Every row comes from one small tree of marks. The marks that hang from a mark follow it in brackets, in the order of their numbers. Every link used is in the known rows. Which tree was each row made from?
In the rows, 128 means zero.
Known rows:
j_55[j_162]: [ 45 158 135 150  97  96 144  83 134 161 157 134 119  87 120 108  67 103
 142 101  99 104 161 143 106 148  92 153 104  91 122 111 165 118 140 105
 141 133 146 159 116]
j_31[j_162[j_203] j_399]: [ 34 136 133 149 139 111 119 103 140 158 165 148 104  70 131 119  76  85
 102  82  71 106 177 137 147 128 103  90 119 126 136 111 116 124 141  99
 192 109 122 185 122]
j_129[j_399[j_31[j_162]]]: [ 73 157 121 132 123  90 130  94 126 155 140 133 109  63 109  79  85 117
 126  84  89 118 162 129 140 148 104 122 118 116 129 100 133 111 153  91
 161 125 132 156 120]
j_222[j_67[j_399] j_522]: [ 71 138 116 152 121 103 153  94 129 160 148 140 123 108 121 142  77  97
 123  91 101  98 202 192 138 143 106 154  94  83 150 108 124 100 126 112
 144 153 141 140 126]
j_446[j_399]: [ 82 165 128 157 114  83 150 106 137 149 140 146 124  82 109 111  80 103
 139 105  97  97 173 149 121 137  97 132 104 100 134 120 143 116 119  94
 142 127 146 167 128]
j_67[j_222 j_399[j_632] j_568]: [ 79 151 115 133  98 102 130  78 121 160 133 194 106  82 118 139  98 128
 115 100  75  85 125 143 141 152 132 122  84 112 118  92 100  82 134 111
  99 145 143 114 169]
j_419[j_217[j_67]]: [ 53 147 135 164  89  98 165 102 140 146 166 138 108  78 118  98  81  89
 131  88  99  86 151 150 133 150  90 150 110 108 125 105 131 137 136 103
 126 121 131 157 124]
j_162[j_203]: [ 51 149 126 145 116 100 126  68 132 152 158 155 117  73 147 129  87  90
 141 103 104 108 171 132 123 155  94  91 111  95 119 113 143 125 138 122
 161 125 134 162 115]
j_222[j_67[j_568 j_645] j_522]: [ 78 142 112 132 112 116 128  73 116 152 144 145 116 111 120 153  89 109
 137  86 121  92 179 168 130 147 111 138  81  89 123 111 132  86 125 105
 142 143 125 140 135]
j_568[j_67[j_222[j_522] j_645]]: [ 85 135 120 139 100 109 124  84 133 141 142 153  94  94 114 126 109 113
 128  85 101  88 138 154 117 173 121 137  94 106 124 123 125  73 137 111
 111 131 127 132 136]
j_162[j_31[j_399[j_632]] j_55 j_203]: [ 43 131 111 148 109 119 106  71 130 186 180 173 113  64 179 165  79  68
 153  98  95 117 169  96 160 130 111  18 108 109  86 103 144 122 157 133
 200 116 121 182 100]
j_31[j_162 j_399[j_67 j_129 j_632[j_124]]]: [ 74 156 142 147 134 109 148 131 174 159 163 137 125  60  87  96  79 103
  96  57  52 129 146 132 165 129 108  96  94 146 159 103  93  84 149 101
 206 133 123 177 108]
j_419[j_217[j_67[j_568 j_645]]]: [ 59 148 130 150  80 109 151  95 127 142 164 151 107  79 113 108  95  98
 136  87 107  79 136 137 134 150 102 137 102 112 109 101 127 131 131 100
 118 114 128 148 137]
j_217[j_67[j_222 j_568 j_645] j_419]: [ 77 137 108 130  93 116 144  87 117 166 151 180  75  79 126 103 116 122
 127  89 123  61 101 130 115 156  94 117  76  96  96  99 127 133 149  87
 118 117 115 130 131]
j_522[j_222 j_568[j_67[j_399]]]: [ 79 167  97 137 122 105 131 131 158 151 153 119 118  89 103 137  91  99
 127  91 105  98 154 169 102 188  82 112 120  91 160 121 146 119 127 102
 102 148 171 155 100]
j_55[j_162[j_31[j_399[j_129]] j_203]]: [ 34 139 125 148  94 112 126  85 130 172 172 148 122  71 145 134  73  84
 146 103 101 111 169 108 121 137  93  89 107  94  93 107 154 133 146 115
 196 109 133 172 102]
j_399[j_129 j_632[j_124]]: [ 82 167 137 152 116  84 167  96 167 150 148 139 147  60  93 103  71 103
 128  83  78 133 136 127 156 147  99 110  80 113 128  96 127  82 148 118
 172 155 127 157 103]
j_522[j_568[j_67[j_222]]]: [ 83 152 106 140 104  93 132 106 150 149 152 131 109  88 124 126  82  99
 125  87  99 100 155 154  93 178  85 119 112 110 148 127 138  88 144  96
 113 138 155 156 123]
j_645[j_67[j_217 j_568]]: [ 72 157 121 139 110 114 126  74 132 129 136 162  96  69 108 142 116 128
 116  79  91  80 154 141 118 135  97  99 108 118 121  84 142  97 120 121
 120 138 139 146 155]
j_446[j_399[j_67[j_645] j_129]]: [111 174 131 145 109 101 152 109 155 142 140 151 134  72  87  98  97 111
 145  91  98 107 159 123 127 151 106 102  91 108 133 122 120  95 122  95
 160 123 144 153 112]
j_67[j_217 j_222 j_399[j_31[j_162]] j_645]: [ 80 120 106 136 101 111 112  86 113 146 147 184 111  76 103 125 137 122
  93 110  58  76 146 139 142 150 145  88  95 116 105  94  87 100 140 124
 112 130 114 107 177]
j_67[j_217 j_222[j_522]]: [ 70 132 119 162 110  93 123  57 128 155 137 149 107 111 131 140  96 111
 106  98  80  92 166 157 120 150 102 129  91  87 130 109 119 109 135 126
 121 164 112 123 162]
j_645[j_67]: [ 69 158 127 146 131 110 140  86 139 129 143 146 101  59 102 124  95 116
 118  89 101  92 166 154 120 146  93 110 118 118 137  98 152  93 128 113
 131 133 143 161 129]
j_162[j_31[j_399] j_203]: [ 43 129 115 146 111 118 110  83 119 166 173 163 113  61 163 153  98  78
 136 107 101 109 172 113 139 133  95  55 117 102  98 111 137 145 144 124
 203 108 124 179 111]
j_203[j_162[j_31[j_399] j_55]]: [ 17 130 127 158 105 105 130  89 141 185 161 153 103  86 143 118  84 105
 128  88  92 112 153 126 135 134  96  79 122  90 109 110 146 123 148 100
 165 116 140 176 128]
j_222[j_67]: [ 69 146 121 146 108 108 149  81 140 148 149 143 109  83 122 121  79  98
 129  93  94  98 183 173 117 151  85 145 101  91 130 110 146  95 133 102
 155 135 144 164 115]
j_124[j_632]: [ 59 163 126 151  93  86 138  69 144 141 151 149 117  80 113 129  78 101
 102  94 103  87 164 164 115 160  90 147 103 105 123 105 151 110 133 115
 139 128 151 153 122]
j_632[j_124]: [ 69 151 129 159 116  79 144 102 130 156 146 125 141  84 119 118  89 107
 127  93  92 126 158 165 114 140  90 128 106 103 148 102 157 120 136 113
 154 147 139 164 130]
j_446[j_399[j_31 j_129]]: [ 91 167 128 146 123  78 152 112 154 148 144 143 131  63 102  99  82 103
 137  98  90 102 166 134 142 142 104 109  92 109 122 115 122 101 134  99
 161 122 133 158 115]
j_446[j_399[j_67[j_645]]]: [106 169 127 144 107 100 143 111 140 146 146 152 127  80  96 107 103 114
 146  96 102 101 161 140 119 146 109 115  98 109 141 126 130 103 120  98
 146 126 148 158 127]
j_20[j_632]: [ 68 152 130 167 105  89 139  63 148 147 159 136 120  77 114 125  81  95
 106  82  90 103 157 165 137 164  93 136 101 113 139 112 150 112 144 108
 154 130 147 149 123]
j_162[j_31[j_399[j_67[j_222]]] j_55 j_203]: [ 54 127 108 147 108 125  94  69 128 187 175 173 108  70 184 164  92  76
 150  94  97 117 172 101 139 141 109  12 112 108  99 109 138 120 155 130
 201 112 126 173 105]
j_568[j_67[j_217 j_399]]: [ 76 144 124 148  82 103 143 100 144 142 146 167 101  86 116 120 124 110
 120  79  69  84 144 155 127 150 110 143 107 103 132 102 120 105 127 125
 108 138 152 136 136]
j_399[j_31[j_162]]: [ 57 149 126 139 133  85 128 104 143 151 161 132 112  59 119  96  95 106
 111  94  80  99 164 154 142 147 109 115 106 129 137 111 122 102 155 111
 154 127 119 158 122]
j_129[j_399[j_67]]: [ 94 172 126 133 107 106 137  82 132 154 135 141 111  76 106  84  92 123
 141  76 100 127 153 126 122 158  94 130 116 102 143 107 138 112 140  94
 154 139 155 151 114]
j_129[j_399]: [ 76 165 125 139 111  97 138  74 121 152 132 141 111  76 111  89  78 114
 138  88 100 120 159 127 128 151  92 138 120  95 127 102 150 122 139  90
 146 134 147 155 118]
j_67[j_645]: [ 74 157 127 135 111 111 129  72 121 138 153 154 119  77 106 113 102 106
 134 106 107  98 147 135 128 158 110 118 105 101 113 115 142 111 134 108
 128 129 133 148 125]
j_522[j_568[j_67]]: [ 80 160 110 139 104  92 137 112 152 147 158 126 115  87 122 122  83  96
 131  84 104 103 159 153  99 171  81 122 115 111 151 126 145  96 141  98
 116 139 160 163 112]
j_446[j_399[j_31[j_162]]]: [ 78 156 124 150 126  76 141 125 142 151 148 139 122  68 107 101  87 106
 127 101  86  94 176 151 134 134 110 117 102 121 136 119 126 105 132  95
 157 118 130 168 130]
j_67[j_222 j_399 j_645]: [ 82 137 114 138 106 115 125  77 108 146 140 184 114  81 104 125 111 116
 114 119  88  87 143 145 129 166 135 112 101 100 112 106 112  99 132 106
 101 128 139 115 158]
j_67[j_217[j_419] j_222 j_399 j_568 j_645]: [ 85 130 102 126  77 118 114  64  98 156 133 218  96  90 118 139 146 136
 109 103  83  57 110 119 130 147 140  83  79  99  87  83 100 119 123 112
  85 134 125  93 186]
j_568[j_67[j_399[j_31[j_162] j_632] j_645]]: [ 84 144 120 127  96 109 140 118 144 140 159 168 105  63  94 109 123 113
 122  81  78  87 128 146 151 158 139 125  97 131 123 107 106  73 143 119
 118 123 139 138 127]
j_522[j_222 j_568[j_67[j_217]]]: [ 78 165  97 140 115 104 125 117 162 147 153 113 113  94 108 140  95 100
 126  86 101  98 154 162  95 185  72 108 117  89 153 122 151 120 128 108
 108 154 159 159 103]
j_31[j_162[j_55 j_203]]: [ 38 140 126 159 126  98 118  84 140 164 155 145 112  75 147 118  76  87
 127  90  82 107 187 131 130 149 106  66 116 118 130 105 142 106 146 106
 170 115 122 171 111]

Which tree is each row?
[ 98 167 124 123  86 123 117  73 133 143 151 167 114  87 109 124 138 130
 134  78  93  97 131 126 119 153 112 102  91 112 127 108 118 102 128 123
 128 144 140 131 141] | j_399[j_67[j_217 j_568 j_645]]
[ 72 134 107 143 101 106 144  85 122 167 143 163 111 114 131 153 102 111
 119  80  99  77 179 174 139 130 109 135  78  83 133  92 116 114 119 116
 133 157 132 124 145] | j_222[j_67[j_217[j_419] j_399 j_568] j_522]
[ 59 149 124 133 130  88 135 104 156 155 174 147 116  45 115 105  87 102
 119  90  76 108 150 135 168 144 122  91  90 140 125 107 107  80 166 128
 171 135 108 163 117] | j_399[j_31[j_162[j_203]] j_632]
[ 80 137 105 128  80 124 138  80 116 151 146 189 105  87 116 136 123 117
 124  90  91  70 154 148 130 138 115 113  84  91 102  87 123 109 120 107
 128 131 141 131 146] | j_222[j_67[j_217[j_419] j_399 j_568 j_645]]
[ 20 132 129 159 107 104 133  88 148 183 158 152 107  83 139 114  82 103
 128  86  90 115 151 118 138 136  95  73 119  90 106 107 141 119 149  99
 172 114 138 174 121] | j_203[j_162[j_31[j_399[j_129]] j_55]]
[ 62 150 124 143 127  95 139 104 147 159 155 160 129  57 120 107  93  96
 118  95  70 104 168 133 161 150 123  79 105 117 127  93 105 105 148 117
 154 123 135 138 113] | j_67[j_399[j_31[j_162[j_55 j_203]] j_129]]
[ 64 138 123 151  78 111 150  97 120 146 158 165 105  81 113 114  99 103
 126  94  97  73 134 141 134 154 115 135 101 111 109  96 112 125 131 100
 105 113 130 131 153] | j_419[j_217[j_67[j_222 j_399 j_568 j_645]]]
[ 84 142 100 139 121 109 137  94 129 153 158 121 131 111 116 150  72  93
 132  91 127 104 200 174 118 159  95 126  93  89 142 125 137  90 134  99
 145 150 136 152 119] | j_222[j_67[j_645] j_522[j_568]]
[ 31 135 123 147  93 112 123  86 123 174 174 148 118  75 149 137  76  86
 146 105 103 108 170 116 116 135  94  96 110  94  97 110 159 136 145 116
 188 111 135 174 110] | j_55[j_162[j_31[j_399] j_203]]
[ 84 151 121 146 102  87 156 106 153 154 156 166 145  64  98 116 112 111
 109  88  50 109 141 135 172 130 122 101  84 113 122  79  94 106 144 144
 146 160 131 126 138] | j_67[j_217 j_399[j_31 j_129 j_632[j_124]]]
[ 76 146 116 141 115 107 147  88 131 159 138 150 124 106 121 148  80 105
 126  82 102  95 187 172 142 143 109 140  82  86 137  97 113  91 123 106
 146 148 139 129 129] | j_222[j_67[j_399[j_129] j_568] j_522]
[ 19 130 130 155 105 103 137  99 139 172 159 148 104  81 127 110  95 113
 116  93  94 108 148 134 129 134  89 105 122  91 116 114 136 130 142  97
 169 115 140 175 135] | j_203[j_162[j_31[j_399]]]
[ 78 149 120 151 114 108 150 101 139 135 145 164 117  61  89 136 112 122
 107  85  74  94 158 153 138 127 110 101 109 122 137  78 131  95 124 132
 125 150 146 144 152] | j_645[j_67[j_217 j_399[j_632[j_124]]]]
[106 161 121 141 115  87 137 114 147 155 148 148 118  72 107 105 101 118
 135  95  91 100 159 150 123 149 113 113  92 119 144 126 115  89 135 105
 150 129 139 152 136] | j_446[j_399[j_31 j_67[j_222]]]
[ 69 138 116 149  94 107 151  79 141 153 150 157 100  85 126 119  96 101
 122  88  88  84 172 163 120 141  84 130  92  86 121 101 141 113 131 109
 152 142 134 156 121] | j_222[j_67[j_217[j_419]]]
[ 82 168  96 130 121 111 122 120 154 144 155 114 116  88  99 136  94 100
 134  92 116  99 147 158  97 193  82 104 116  93 148 128 154 112 129  99
 106 142 159 160  98] | j_522[j_222 j_568[j_67[j_645]]]
[ 67 145 119 152 103 121 117  80 144 179 165 159 115  72 152 141  93  84
 138  84  81 115 162 106 151 134 102  46 107 110 106 101 135 118 151 122
 184 128 130 166  97] | j_162[j_31[j_399[j_67[j_217] j_129]] j_55]
[ 70 162 130 138 133  87 148 100 180 157 163 142 126  41 102  90  71  98
 120  78  64 116 144 115 184 150 122  76  80 140 118  98 101  60 172 120
 176 138 106 154  93] | j_399[j_31[j_162[j_55]] j_129 j_632]
[ 81 151 124 133  97  98 149 113 152 147 158 163 103  67 108 112 112 110
 126  80  76  92 132 157 147 156 124 141  98 121 134 106 112  80 143 125
 116 136 149 141 123] | j_568[j_67[j_399[j_31 j_632]]]
[ 82 146 114 123  98 116 101  53 104 144 131 179  99  87 119 137 111 128
 128 104 104  82 123 127 113 166 124 105  88 106  95 108 125  85 133  99
 107 125 124 123 165] | j_67[j_222 j_568 j_645]
[ 79 141 114 136 101 122 146  89 124 144 150 165 117  81 106 125  98 102
 128 102  94  91 176 166 129 151 111 133 100  92 119 103 131  97 126 103
 139 127 149 146 127] | j_222[j_67[j_399 j_645]]
[ 95 151 113 119  95 120 126  71 121 147 132 205 117  71  93 133 109 129
 121 102  82  86 110 109 153 162 148  91  73 113  90  89  88  67 134 106
 107 131 131 101 160] | j_67[j_222 j_399[j_129 j_632] j_568 j_645]
[100 179 124 122  99 108 139  81 136 156 137 155 111  72  99  92  91 131
 145  69  96 127 131 112 139 152 106 127  99 114 134  99 127  91 144  99
 150 147 150 147 121] | j_129[j_399[j_67[j_568] j_632]]
[112 173 131 127 120  90 158 118 186 157 167 135 149  43  86  90 101 119
 130  65  75 142 121 127 167 154 116  87  69 140 147 102  95  58 167 138
 188 159 125 146  97] | j_399[j_31 j_67 j_129 j_632[j_124]]
[ 67 151 115 137  83 100 136  82 117 162 141 196 105  88 130 130 131 124
 115  90  79  68 129 133 138 128 115 108  90  97 115  78 115 144 120 118
 101 145 144 117 159] | j_67[j_217[j_419] j_399 j_568]
[ 77 138 116 143 120 113 140  78 124 150 151 134 121 106 114 141  82  98
 133  92 118  99 192 175 132 150 106 142  88  85 132 117 135  91 129 108
 151 146 124 146 122] | j_222[j_67[j_645] j_522]
[ 79 153 113 143 123  92 133 101 137 153 156 118 126 109 121 139  80  97
 131  85 121 105 172 161 120 163  98 129 102 101 155 129 135 101 137 108
 120 154 138 147 119] | j_222[j_522[j_568[j_67[j_645]]]]
[ 68 152 117 132 123  93 122  85 126 163 144 139 110  63 125  89  80 109
 136  83  92 122 168 118 142 149 108  94 118 114 121  97 137 109 157  97
 169 120 130 159 116] | j_129[j_399[j_31[j_162[j_55 j_203]]]]
[ 34 138 121 151  86 105 125  82 123 170 168 144 122  74 149 134  81  91
 152 112 110 107 174 116 105 145  93  97 108  90  97 110 166 132 145 118
 180 114 135 166 108] | j_55[j_162[j_31 j_203]]
[ 79 152 112 149 116  88 142 107 144 158 157 126 128 109 119 143  82  98
 123  82 103 104 170 163 132 154 102 132  98 102 159 119 121 102 136 119
 117 166 141 141 127] | j_222[j_522[j_568[j_67[j_217 j_399[j_632]]]]]
[ 62 138 125 153  86 107 145  90 123 147 158 150 104  90 117 117  91 101
 130  89 109  77 139 143 132 156 108 139  96 109 112 105 118 121 134 101
 113 120 118 137 148] | j_419[j_217[j_67[j_222[j_522] j_568 j_645]]]
[ 93 173 133 154 114  84 167 107 161 147 141 152 133  67  90 102  68 101
 140  96  86 107 158 125 148 140 103 118  85 107 123 114 123  91 128  98
 159 134 137 163 111] | j_446[j_399[j_129 j_632]]
[ 80 172 139 128 122 121 134  90 156 154 155 156 112  74 112 114  89 106
 121  65  80 113 136 126 149 141  98 109  98 117 137 108 106 106 137 105
 168 133 143 159 113] | j_31[j_399[j_67[j_568] j_129]]
[ 55 136 114 146 109 126 104  73 140 183 175 168 117  62 176 155  89  71
 154  88  96 123 172  89 150 140 105   4 110 108  96 105 135 122 155 130
 214 110 127 175  87] | j_162[j_31[j_399[j_67 j_129]] j_55 j_203]
[ 72 144 125 147  84  98 143  91 150 146 149 159  87  82 123 109 120 110
 124  74  84  79 132 146 119 152  97 133  98 103 126 108 134 109 134 118
 119 137 137 147 122] | j_568[j_67[j_217[j_419]]]
[ 20 131 127 157 105 104 134  89 145 186 164 156 105  83 138 118  81 105
 129  87  90 114 146 123 144 132 100  79 116  95 107 108 142 114 151 105
 166 121 138 177 127] | j_203[j_162[j_31[j_399[j_632]] j_55]]
[ 47 150 142 152 141 107 137 109 156 152 153 138 109  67 105  98  69  90
  93  75  59 108 166 133 156 132  98 107 112 128 138 106 109 111 142  87
 186 116 122 177 110] | j_31[j_162 j_399[j_129]]
[ 57 142 129 157  83 100 151  92 132 149 156 150  99  83 124 110  85 100
 128  88  97  78 139 145 125 154  96 143 101 110 117 101 122 125 135  99
 116 119 126 145 144] | j_419[j_217[j_67[j_222 j_568]]]
[ 39 128 110 150 111 119  99  69 123 185 176 169 112  69 186 165  83  67
 152  99  99 115 178 101 147 132 105  18 117 102  89 104 150 134 152 128
 198 108 124 181 101] | j_162[j_31[j_399] j_55 j_203]
[ 63 140 126 151  80 109 146  89 124 144 158 155 100  81 116 111  94 102
 130  91 104  76 133 138 128 157 106 135  99 112 107 103 121 122 134  98
 113 114 122 141 147] | j_419[j_217[j_67[j_222 j_568 j_645]]]
[ 96 163 126 144 121  85 140 132 152 153 152 138 123  67 101  95 102 115
 130  89  86 101 170 150 130 140 112 110  97 129 153 123 114  95 134  99
 164 122 137 163 126] | j_446[j_399[j_31[j_162] j_67]]
[ 84 148 104 143  95  94 129 101 150 147 151 135 108  93 125 131  92 101
 120  85  91  96 156 150  93 172  84 114 110 108 143 122 134  93 141 104
 110 145 152 151 131] | j_522[j_568[j_67[j_217 j_222]]]
[ 82 138 121 146 100 100 144 101 144 152 143 163  98  90 113 128 101 112
 118  83  81  90 139 165 136 163 126 149  92 109 140 111 107  71 138 119
 106 145 141 127 139] | j_568[j_67[j_222[j_522] j_399[j_632]]]
[ 57 138 116 156 109 107 121  89 131 185 170 155 120  72 153 149  78  81
 140  92  85 120 157 120 158 124 108  60 105 115 106  99 151 116 155 121
 180 132 127 180 108] | j_162[j_31[j_399[j_632[j_124]]] j_55]
[ 83 164  88 130 126 119 136 119 149 152 158 125 130  86  92 145  79  96
 130 103 110 101 170 169 113 181  86 101 108  84 146 117 145 110 127  98
 123 150 162 158 102] | j_522[j_222[j_67[j_399[j_632] j_645]] j_568]
[ 43 145 134 149 139 113 129  94 166 170 169 158 113  60 128 119  54  75
 114  69  58 119 165 105 179 130 115  50 100 133 119  99 107  90 155 107
 205 116 113 183  98] | j_31[j_162[j_55 j_203] j_399[j_129 j_632]]
[ 68 149 122 140 138 111 140 106 146 133 147 157 111  40  97 121 103 113
 108  88  85  92 172 142 143 145 114  74 115 130 133  86 120  87 135 118
 150 119 139 147 127] | j_645[j_67[j_399[j_31[j_162[j_203]] j_129]]]
[ 52 144 123 137 134  88 122 100 142 153 165 137 114  56 131 105  96 100
 117  95  84 102 169 145 142 148 111  92 107 128 130 111 121 105 156 118
 168 120 115 161 120] | j_399[j_31[j_162[j_203]]]
[104 167 114 109  97 112 116  78 122 152 142 156 111  71 104  94 122 136
 141  72  97 116 134 109 136 151 115 106 102 115 118  97 120 104 146 108
 147 135 138 134 135] | j_129[j_399[j_31 j_67[j_217 j_568 j_645]]]
